Each row was made from one path, in order. Every step used is in the known rows, and no mark comes twice. Write each row's path.
Known rows
ganog > bati > zomuto > bopig: [ -1 -15  -1 -30  24 -55 -17  -4  19  26  14 -12 -15 -19 -15  -5   7  13
   3  11   4   6  29  20]
rimot > ganog > bati > bopig > puvu: [ 26  -7  -7  -6  11  13 -32 -19 -10  19  -8 -18   3  56 -10   7  17  28
  13  11 -13  19  16 -12]
bati > zomuto: [-13   0  -8 -11   9 -11  -2   2  20   2  12  -4 -11 -10  -3 -15   1   0
   1  12   3  13  16   9]
ganog > bati > zomuto > bopig > puvu > misi: [ -8   0 -23 -52  14 -53 -26  -5  28  15  23 -13 -22   2  -8  30  39  21
  12   6  -2  31  12  10]
kuve > rimot > ganog > bati > zomuto > misi > puvu: [ 12  -9 -34 -29  25 -64  -2 -12   7  28  22 -33 -26  19 -30 -54  58  12
   8  36  28  20  27  12]
ganog > bati > bopig: [ 13 -15  -2  -1  14   8 -23  -9  10  15  -4 -12  11   7  -2  11 -12  21
   4  -1 -34   7  24  -1]
rimot > ganog > bati > zomuto > bopig > puvu: [ 12  -7  -7 -35  20 -50 -27 -14   1  29  10 -19 -23  32 -24  -9  37  20
  14  23  24  19  21   6]
kuve > rimot > ganog > bati > bopig > zomuto > misi > puvu: [ 19 -12 -28 -17  20 -52 -10 -14  -9  34   1 -38 -20  82 -30 -30  57  29
   9  41   1  18  25   8]
zomuto > bati > bopig: [ -7  -8 -29   4  -5  13 -20  -7   4  13   6 -28   5   6  -7  16 -17  24
   6   5 -35   1  23 -20]
ganog > bati > bopig > zomuto > rimot: [ 16 -18   2 -27  24 -18 -14  -2  10  21  -5 -31  -5  47  -5  14 -25  22
   6  21 -28  -2  18  29]
kuve > rimot > zomuto > bati > bopig > puvu > misi: [ -8   0 -80 -10   8   0 -27  -8  24   4  14 -63 -16  83 -16  51  39  31
  15  19 -37  22   0 -24]
kuve > rimot: [  9  -5 -27   7  13  -1  -6  -1  17  -1   6 -25  -6   7  -3  -7  12  -1
  -3   8  -4 -10  -1   4]
puvu > misi: [-16  11 -13 -15  -4  -9  -4   2  16   2   0  -4  -2 -11   4  29  22   4
   6 -16   2   9  -2  -1]
rimot > kuve: [-46  -3  -6   4   8  -4  -3   6  -9  -1  -6 -15  14   9 -10   2   2   7
   5  -1  10   6   0   7]
beso > bopig > puvu: [ 13   5 -11  27   0  -3 -24 -11  -1 -10   8  -6  -8  25 -11   3  12  24
   5   5  -2  22 -12  -7]
bati > zomuto > misi > puvu: [-15   9 -20 -27  -2 -61   7   0   6   2  25   5 -24 -14 -17 -43  26   9
   3  31   4  30  10  13]
rimot > zomuto > misi > puvu: [ -6   9 -15 -13  -1 -62  16  -3 -20   2   9  -1 -22  47 -26 -23  37   9
   7  29  11  27 -11   5]
rimot > ganog > bati > bopig: [ 16 -12   2   1  16   4 -29 -16  -3  33 -15 -21   7  25 -13   0   8  24
  10   0  -7   5  32  -4]
zomuto > misi: [-10   7  -9  -6  -2 -51  -3  -1   4   1   6  -4 -12 -19  -9  -9  15   8
  12   0   5   0   1   3]
bopig > bati > ganog: [ -9  -7 -24 -21   7  11 -15  -5 -10   8   0 -13   4  23  -1  -5   9  11
   5  11 -44   4  23  22]
beso > bopig > puvu > misi > zomuto > bati: [-15   4 -38  -2  -6 -13  -7  -5  20  12  10 -23 -16  55 -15  31  36  31
   9   4   8  32 -12 -27]
puvu > misi > zomuto > bati: [-28   0 -28 -30  -6  -9  18   5  21  24   3 -17  -7  32  -4  27  25   6
   3  -2  10  10   0 -19]
bati > bopig > puvu > misi > zomuto > rimot > kuve: [-55  11 -40 -34  12 -27 -21   9  31   7  -6 -34   1  52 -18  25   5  35
  12  15 -23  23 -16  24]
ganog > bati: [ 15 -15   8 -11  12   4   2  -4  -2  12   1  -4   6   8   1   8  -2   1
   1  -3  -1   3  10   0]
beso > bopig > puvu > misi > zomuto > bati > ganog: [-24   2 -37 -13   4 -10 -25  -8  21  19   8 -24 -18  62 -22  16  48  34
  11   9 -34  32  14 -29]

Which path is each row?
[-38  -3 -28 -39   5  -7  -1   2  22  29  -1 -19 -11  38 -12  12  34  10
   6   3 -34  10  26 -22] : puvu > misi > zomuto > bati > ganog
[-14   7 -50 -20 -15  14 -27  -6  12   0  13 -28  -2  25  -1  52  15  31
  16   1 -40  24   5 -30] : zomuto > bati > bopig > puvu > misi
[ -3   0 -37   4  20 -64  -3  -2  15   5   6 -39 -27  38 -25  -9  39   5
  12  17   7  -1  -5   8] : kuve > rimot > zomuto > misi
[  0  -4   6  26   8 -18  -6  -4   1   7  -4 -11 -13  46 -12   2  13  19
   3  10  15  13   5   6] : beso > bopig > zomuto
[-11  -5 -28 -26   3 -46   4   1   4  28  -2  -8  -8  38 -13  -2   9  15
  -4  18  11   1  -5  36] : misi > zomuto > bopig > bati
[ -7 -18 -45  -7  27  -4 -13  -7   4  18   7 -56 -19  70 -24  -3  31   8
   8  26 -40  -6  27 -18] : kuve > rimot > zomuto > bati > ganog
[ -5   3 -20 -51  16 -59 -32 -12  16  31  11 -24 -25  20 -20  19  58  24
  19   8  25  28  20   5] : rimot > ganog > bati > zomuto > bopig > puvu > misi
[-17 -12 -19 -13  13  -2  -7  -6 -13  18   1 -33 -12  62 -21   5  20  10
  11  19 -36   6  29 -21] : rimot > zomuto > bati > ganog
[ -5   6  -4 -25  -8 -54  25   2 -22   1   8   8 -22  49 -13 -25  37   8
   2  32  12  23  -5   8] : bopig > zomuto > misi > puvu
[-46  -7 -13 -12  20 -25 -17  10   2   8 -11 -42   2  49 -17   9 -23  28
  10  24 -18   2   9  37] : bati > bopig > zomuto > rimot > kuve
[ -2   9 -10 -17 -12 -49  10  -2 -16  -2  14  11 -12  -2 -14 -29  25   9
   3  19   3  18  -6   4] : zomuto > misi > puvu
[-39  -4 -32 -45  26 -22 -20   5  29  19  -6 -38   6  59 -16  33   4  36
  13  11 -24  27  -6  22] : ganog > bati > bopig > puvu > misi > zomuto > rimot > kuve
[  2  -5 -32   1  24 -61 -17  -3  14  15   3 -39 -25  40 -28   2  30  10
   2  19   5  -9  -3  15] : kuve > rimot > zomuto > bopig
[-14   4 -45 -37  -5 -53  11  -1  -5   3  29  -5 -16   4 -11 -34  24  15
   4  37   4  34   8  37] : bopig > bati > zomuto > misi > puvu
[ 13  -2 -23   9  15  -7 -12  -9   3  16  -5 -34  -9  26 -14 -17  32   1
   4   8  23 -13   6  -1] : kuve > rimot > ganog
[-11   3 -47  -2   0 -64 -12  -7   1   6  30 -15 -21  -4 -23 -39  25  35
   7  31   8  42  11  39] : beso > bopig > bati > zomuto > misi > puvu
[-18 -15  -9 -25   7   5   1  -1 -15  17   3 -24 -13  65  -9   3  18   7
   7  23 -34   3  35 -18] : bopig > zomuto > bati > ganog
[ 32  -6 -10 -25  16  -9 -36 -16  -3  20  -5 -35  -4  44 -14   4  -6  32
  16  18 -16   5   9  12] : zomuto > rimot > ganog > bati > bopig > puvu
[ -6  14 -23 -48   3 -29   5   8  29   4   4 -12 -17  43  -4  19  14  10
   5  14   1  14 -31  16] : bopig > puvu > misi > zomuto > rimot
[-11  17 -25 -32  -7 -47 -24  -4  11   0  10  -4 -16   5  -8  37  38  20
  11  -3  -4  15 -14   1] : zomuto > bopig > puvu > misi
[ 19 -14  10 -36  26 -32   7  -3   4  44 -15 -25  -9  51 -18 -19   4   5
   6  15  32  -9   5  21] : misi > zomuto > rimot > ganog > bati
[-11   1  -1 -17   6 -55   2   2  15  26  -5   2 -14  21 -20 -12  14   9
  -5  13  11  -3  -3  12] : misi > zomuto > bopig
[-13  -7 -28 -29   9 -35 -32  -7  -8  19   3 -16  -7   6 -16  -3  15  22
   6  13 -41  -4  27  31] : zomuto > bopig > bati > ganog
[ -2  -3 -35 -37  13 -29 -11  -2   4  23   9 -42 -15  13 -11 -18  -6  13
  12  25  24   0  15  52] : bopig > bati > zomuto > rimot > ganog
[  7   0 -22 -23   4   9 -29  -8  18   3   4 -12   4  26   4  47  19  29
  12  -5 -39  31   7 -10] : ganog > bati > bopig > puvu > misi
